Each row comes from the steps of one path. Every step used is in the known rows, and no mark comes twice. Write the path behind each row, first mark first.
Known rows:
b-j-f-t: [-0.54  0.70  2.66  1.24 -1.51  2.05  2.08  4.35 -0.89  0.91 -3.61 -4.77
  2.46  1.75 -5.48  1.12 -1.54  1.29  0.70]
z-f-b-k: [-0.91  2.06  0.73 -2.96  5.33  6.13 -0.12 -1.52 -0.78  0.26  0.11  1.91
 -0.33  1.31  3.55 -0.22 -0.29  0.35 -3.12]
k-z-j: [-2.15 -1.91 -0.73  4.24 -5.77 -3.77  2.24 -3.90  3.17 -2.39  2.51  4.51
 -1.25 -0.53  3.84  1.09  1.99  0.62  1.18]
z-b-k: [-1.13 -0.22 -1.87 -3.49  3.90  2.14 -5.27 -4.14 -0.93  0.42 -2.77  0.95
 -0.54 -4.98 -1.57  0.86  0.32 -2.39 -2.82]
f-k: [ 3.80 -1.45  0.22 -0.47 -3.85 -2.44 -0.25  0.70  0.04  0.90  3.76  0.86
  0.60 -2.13  1.04 -0.02  4.24 -3.59 -0.38]
f-k-j: [ 6.48 -0.24 -0.52  0.19 -3.62 -1.91  1.76 -0.76 -1.44  1.45  5.50 -0.65
 -1.30 -1.74  1.61 -1.70  2.65 -3.21  0.86]
f-k-b: [ 5.85 -2.07 -1.59 -0.55 -0.09 -2.74 -1.46  1.67  1.87  0.87  3.06 -2.19
  2.37  0.27 -0.12  1.63  2.38 -3.36  1.01]
f-t: [ 2.41 -1.94  0.76 -1.17 -4.81 -1.35  2.04 -1.27  3.20  1.52 -1.39  1.05
  2.01 -1.66  3.11  4.40  0.49 -3.79 -1.52]
k-b-j: [ 1.17 -0.52 -0.35  0.93  2.60  1.41 -1.61 -0.85  2.13  0.00 -1.27 -5.76
  3.96  3.46 -4.65  2.19 -2.79 -1.21  1.57]
k-b-j-f-t: [ 2.04 -0.49  0.15  0.83  3.14  1.05 -0.08  4.23  2.04  0.64 -3.41 -6.88
  4.38  4.20 -5.26  3.26 -3.35  0.71  2.11]
z-b-j-f-t: [ 0.66 -1.48 -1.36 -0.68  0.89  3.37 -2.06  0.99 -2.76  0.57 -6.14 -5.61
  2.81 -3.24 -4.49  3.38 -0.27  1.03 -0.82]
k-j-f-b: [ 1.09  1.53  1.05  0.36  1.32  0.16  0.33  0.76 -0.39  0.74  2.08  0.21
 -2.22  1.74  6.31 -2.96 -3.17  2.92  1.41]
b-k-z-j-f-t: [-2.61  1.76  1.02  0.67 -0.84 -1.77  1.99  0.66  2.02  0.24 -0.02  2.84
 -3.27 -0.57 -0.99 -1.68 -0.16  0.75  1.70]
b-k-j-f: [-1.92  3.46  1.53 -0.90  4.15  1.37  0.02  0.86 -0.85  1.45  1.36  1.46
 -3.38  1.49 -1.62 -4.90 -3.12 -0.24  0.25]
b-k-z: [-3.74  0.07 -0.06 -0.66  0.75 -1.74 -0.68 -0.71  3.21 -2.06  2.37  6.02
 -3.31 -0.64 -0.37 -2.59 -0.60 -2.01  0.07]
f-b-j: [ 0.86  2.51  3.01 -1.86 -0.81  2.73 -1.56 -3.61  0.14  0.26 -0.52 -3.16
 -0.99  0.11  3.25 -1.62 -1.44  1.73  0.95]
z-f-t: [ 1.89 -2.07 -1.25  0.03 -0.20  4.27  4.27  0.14  0.37  0.46 -1.53  1.23
  4.38  1.11  1.57  6.05  1.91 -2.95 -4.01]
k-b-j-f: [ 0.12 -0.21  0.10  1.76  4.39  1.27 -1.50  3.74  1.59 -0.17 -2.40 -5.90
  3.92  5.09 -5.36  1.68 -3.75  1.14  1.95]
f-b-k-j: [ 1.14  4.26  2.25 -3.92  2.84  1.77 -1.84 -4.95  0.39  1.60  2.35  0.43
 -5.35 -0.65  6.33 -5.14 -2.80  0.59  1.16]
j-b-k: [-2.36  1.16  0.38 -3.17 -1.25 -3.25  0.94 -3.42 -2.20 -0.37 -1.08  0.85
  1.09  1.54 -3.14 -0.88 -0.59 -3.21 -1.84]
b-j-f: [-3.08  1.04  2.53  2.12  0.21  2.20  0.29  3.80 -1.46 -0.12 -2.25 -3.21
  1.80  2.83 -5.87 -0.74 -1.78  2.15  0.34]

Write each row's path:
[ 1.92 -0.38 -1.27  0.34 -3.87 -3.12  3.43 -5.11 -2.48 -0.54  1.80 -0.46
  0.96  1.95  1.67 -0.41 -1.38 -2.56 -0.38] => k-j-b
[-0.98 -3.38 -2.37  1.57  0.21  0.94  2.01  0.24  3.30 -4.43  2.85  5.85
 -0.44  1.14  7.18  1.72  0.90  1.21 -1.00] => k-z-f-b
[-3.04  1.44  2.23  3.35 -2.45 -0.58  0.39 -0.65 -1.02  2.04 -1.62  0.43
  0.87  1.21  1.13  0.77  0.73  3.05 -0.04] => z-j-f
[-3.76  1.89  0.60  0.65 -0.80 -1.54  0.45 -3.59  1.87 -0.56  1.87  4.10
 -3.90 -0.88 -0.43 -2.66  0.30 -0.26  0.93] => b-k-z-j
[ 0.21  1.25  0.74 -0.72  2.95  7.14  1.24 -1.56 -1.81 -0.30 -0.83 -2.12
  1.62  2.50  1.61  1.55 -0.09  1.27 -2.03] => z-f-b-j
[-0.19 -4.45 -3.52  1.69 -1.89 -0.93  0.23  2.29  1.36 -3.28 -2.38 -0.33
  0.59 -3.21 -1.62  2.89  0.35  1.52  1.00] => k-z-b-j-f-t
[-4.64  2.02  0.99  1.34  0.49 -1.78  0.43  0.06  1.07 -0.65  0.94  4.16
 -3.61  0.17 -1.39 -3.21 -0.51  1.47  1.38] => b-k-z-j-f
[-1.44  3.10  1.99 -2.38 -0.02 -0.44 -1.78 -4.64  1.93 -0.17  1.79  2.64
 -5.49 -1.24  6.44 -3.79 -0.62  2.47  1.78] => f-b-k-z-j
[-2.63 -1.01  0.37  3.49 -3.68 -3.41  1.17  0.22  2.30 -2.01  1.59  3.82
 -2.36  0.31  6.14 -0.65  0.61  4.81  2.35] => k-z-j-f-b
[ 2.49 -1.61 -0.57  0.92  2.01 -2.84 -1.48  8.24  0.96  0.73  1.02 -1.06
  2.56  2.54 -1.30  0.77  0.53  0.66  1.27] => j-f-k-b
[ 1.59 -1.22 -1.80 -0.56  1.25  2.50 -3.17  1.89 -4.08  0.44 -3.63 -5.70
  1.78 -3.63 -5.56  1.20  1.79  1.08 -0.47] => z-b-j-f-k
[ 0.88 -4.14 -2.40  1.34 -0.66 -3.85 -1.41  7.49 -0.08 -2.05  1.62  2.15
  0.01 -1.95  0.41  0.34  2.86  1.66  0.87] => j-f-k-z-b
[-2.05  0.39  2.37 -0.77  1.44 -0.52 -2.51  4.07  1.31  0.22 -0.71  2.26
 -0.36  1.65  6.09 -1.22 -1.77  3.84  0.16] => j-f-b
[-0.55  3.65  0.98 -1.78  2.56  1.40  0.29 -3.75 -0.34  1.55  2.41  1.43
 -3.50  0.05 -0.67 -4.07 -2.48 -2.55 -0.06] => b-k-j
[-1.02 -5.62 -4.63  1.31 -1.88 -2.80 -2.04 -1.84  3.10 -4.14  0.47  5.11
 -0.18 -3.98  3.72  2.80  1.25 -0.92 -0.73] => k-z-b
[ 2.85 -1.82 -1.65  0.69  0.73  3.15  2.48  1.84 -1.72  0.07  2.34  0.96
  3.10  0.50 -0.14  2.83  4.37 -2.49 -3.37] => z-f-k
[ 0.28  1.20  2.28  1.61 -1.03  1.11  0.62  5.64 -2.76  0.77 -0.46 -4.94
  1.33  1.23 -6.73 -1.43  0.52  1.41  1.28] => b-j-f-k
[-0.91 -1.25 -1.93 -1.83 -1.86 -2.33  4.89 -0.66 -1.31 -2.30 -1.05  1.91
  1.24  1.64 -2.59  1.64  0.15 -2.44 -1.64] => j-b-k-z-f-t
[ 0.78  0.55 -2.70 -3.08  3.90  2.43 -3.62 -5.52 -2.06  1.00 -1.51 -0.55
 -1.84 -4.51 -0.89 -0.84 -0.68 -2.12 -1.57] => z-b-k-j
[ 0.58 -1.37  0.85  0.92 -0.90 -2.74 -0.67  7.73 -0.62  0.83  1.76  1.07
  0.91  0.51 -0.05 -0.57  2.05  0.66  0.09] => j-f-k
[ 1.56  0.41 -2.33 -3.01  3.91  2.11 -2.40 -1.51 -2.17  1.93 -3.44 -1.68
 -1.40 -4.22 -1.54  0.01 -1.17 -0.69 -1.01] => z-b-k-j-f-t
[ 0.42  1.57  1.89  2.61 -3.64 -1.75  0.89  1.08 -2.11  2.73  0.41 -1.18
  0.40  0.00  0.01 -0.17  3.54  2.32  1.07] => z-j-f-k
[-2.02  3.46  1.37 -0.50 -4.15 -2.17  2.04 -7.53 -3.71  1.97 -1.94 -1.67
  0.43  1.01 -2.48 -0.25  1.19 -0.69 -0.45] => z-j-b-k
